(in the rows, 128 means zero)
Known rows, with every way that one mark hangs from another
{N G}: [ 81 172  86  95  79 123 116 136 180  91 119 145 117 154 164 199 163 131
 159 114 134 102 147 130]
{D {N B} R}: [103  71  78 135 120 117  78  79 182 109  80 100 150 163 115 184 138 133
 141 106 166  95 113 103]
{B {L {G N}} S W}: [165 151 156 109 151 129 155 179  92 119 182 158 144  90 145  60  75  98
  92 181 154 138 128 157]
{N {B L} G}: [ 94 119  99 154 150 120 130 131 147  88 119 142 126 160 158 195 191 109
 163 113 158  84 153 120]
{N {B {L {D R}} W}}: [118  97 139 148 172 120  93 113 110 131 139  99 181 144 124 152 103 121
 133 115 142 129  94 111]
{Y {B {L D {G N}} S W}}: [179 143 159 151 140 129 152 135  87 164 177 127 174  84 128  71  62  83
  68 150  97 132 122 137]
{L {D R S}}: [ 92 171 107 104  84 124  70 100 174 165 105 110 135 145 122 167  94 170
 136  98 120 161  90 100]
{W {G {N {B {L {D R}}}} S}}: [155 103 115 174 154 131 160 126 104 145 116  86 147 132  89 129 157 129
 161 120 105 122  86 101]
{D N Q Y}: [ 95  94  93 104  97 137  55  63 211 116  85 160  74 168 119 162 141 168
 157 142 161 123 169 106]
{Y {B L S {W {G N}}}}: [170 140 153 165 143 134 189 170  96 101 147 133 136 120 121  92 191 122
  60 135 131  90 156 167]
{B {L {G N}} S}: [160 161 128 118 122 141 144 163 122 118 159 153 139 102 140  84 104 110
 121 172 137 138 133 146]
{B S W}: [120 162 136  77 110 123 121 160 141 111 154 135 139 133 162 122 116 146
 101 148 154 124 147 160]
{R {B {L D}}}: [101 164 116 118  77 150 109 113 127 117 117 117 122 124 137 174 150 139
 170  97  72 170 123 131]
{Y {B {L {D R S}} {W G}}}: [108 142 156 177 137 122 136 132 103 152 120 130 159 132 100 133 154 172
  70  83 101 123 104 120]
{W {G S}}: [101 195 101  95  69 142 175 169 143  90 107 129 111 142 133 161 186 188
 158 122  78 118 145 141]
{B {L D} S W}: [134 157 162 110 145 129 115 138 110 143 177 135 151 123 157 100 103 141
 109 154 134 139 134 146]
{W {G {N B}}}: [144 170  84 132  98 140 154 145 145  88  86 109  93 152 109 183 200 113
 178 115 113  98 125 123]
{R {B W}}: [ 93 156 116  74  69 135 126 152 129  86 114 122 112 123 141 170 137 134
 134  97 103 153 130 159]
{L {D N {Q {B S}}}}: [143  86 111 121 111 120  70  85 194 172 104 140 136 142 136 110  99 130
 141 144 144 147 159 110]
{G {N {B {L {D R Y}}}} S}: [149  53 120 166 161 126 102  55 136 162 117  63 129 135  97 109  98 118
 153 125 144 135 106  87]
{W {G {N {B {L {D Y}}}} S}}: [156 120 122 168 146 140 156  86 111 146 115  96  74 135  97 116 170 129
 180 125 101 116 127 101]
{G {N {B {L D} W}} S}: [166 126 144 142 174 138 156 119  85 141 150  84 122 111 129 104  93  95
 130 145 119 129 116 123]
{Q {B L S W}}: [141 120 161 120 148 119 138 166 122  97 146 126 162 119 169  68 121 126
  86 147 167 138 175 169]
{R {B {L {D Q}} {W {G N}}}}: [146 132 143 130 126 153 143 163  85 133 121 164  87 117  97 135 171 118
 161 124  86 170 108 137]

Rows
[ 99  68 111 168 165 106 125 102 130 152 133 108 175 143 134 162 131 123
 154 105 138 107 108  94]
{N {B {L {D R}}} {G S}}
[121  98 141 157 179 127 187 139  87  99 127 140 107 130 124 117 189 154
 120 131 140  74 142 137]
{D {N {B L {W {G S}}}}}
[166 142 158 134 140 136 207 185  88  86 126 111 118  99 138  57 153 122
 110 144 120 133 155 164]
{Q {B L {W {G N S}}}}
[102 161 107 102  98 133  77  93 172 190 104 187  93 127 112 144  66 154
 151 139 112 157 112  88]
{L {D N Q S} G}
[107  77 145 158 201 120  81 127 123 174 116 146 144 159 101 139 100 146
 122 122 171 153 101  95]
{N {B {L {D Q R S}} W}}
[146 195 123  92  93 141 159 172 123  85 122 132  94 128 126 143 164 126
 135 137 116 116 122 151]
{B {W {G N}}}
[150 167 151 123 137 144 202 186  80  87 146 132 100 109 132  89 168 147
 117 155 118 120 133 159]
{B L {W {G N S}}}
[ 93 108 116 110 146 106 161 147 127 109 137 122 124 136 155 163 135 110
 133 117 150  84 145 132]
{N {B W} {G S}}
[149 195 106  88  73 141 149 125 129 154 141 106 128  88 127 117  46 111
 160 147  55 160 100 114]
{L D {G N S}}
[110  71 104 155 100 101  78  11 199 184 125 127 114 142 137 149 139 119
 104  96 144  72 158 101]
{L {D {N G} {Y {B S}}}}
[128 158 153 113 126 127 145 174 103  82 136 143 170  98 159  88  80 110
 113 142 116 154 150 153]
{Q {B {L G} W}}
[115  28 133 134 130 107  71 109 175 144 118 135 173 161 106 120 111 161
  60 127 178 122 160 126]
{D Q R {Y {B S W}}}
[116 160 144 142 117 135 156 163  99  87 143 146 178 107 140 130 106 125
  77 127  89 115 150 148]
{Y {B {L G} W}}
[127 103 159 114 129 121 124 110  86 170 167 162 139  78 133  79  78 110
 110 129 110 155 104 142]
{R {B {L {D N} G} S W}}
[121 175 129  97  89 123 154 175 132  76 100 128 130 132 147 134 162 138
 135 113 104 128 151 157]
{Q {B {W G}}}
[ 75  56  90 100  71 129  52 101 188 120  68 136 117 161  94 180 144 167
 166  94 137 177 129 114]
{D Q {R B} Y}
[153 155 145 150 179 136 126 111 103 160 135 106  88 122 121 116 101  96
 121 127 151 133 107 114]
{G {N {B {L {D S}} W}}}
[177  85 146 152 205 131 114 134 112 167 157 139 130 137 118  98 105  88
 129 172 169 136 128 119]
{G {N {B {L {D Q}} S W}}}
[162 142 158 125 125 136 164 154  74 149 154 137 104  98 116  93 164 112
 129 121 101 154 105 158]
{R {B {L D} S {W {G N}}}}
[ 88  42 134 169 210  90 107  96 136 141 122 156 122 144 131 133 144 120
  87 103 237  74 111 112]
{D {N {B L W} G} R S}
[144 179 102  94  67 140  87  73 157 156 124 117  98 110 117 133  58 101
 177 138  85 159 106  99]
{L {D Y} {G N}}
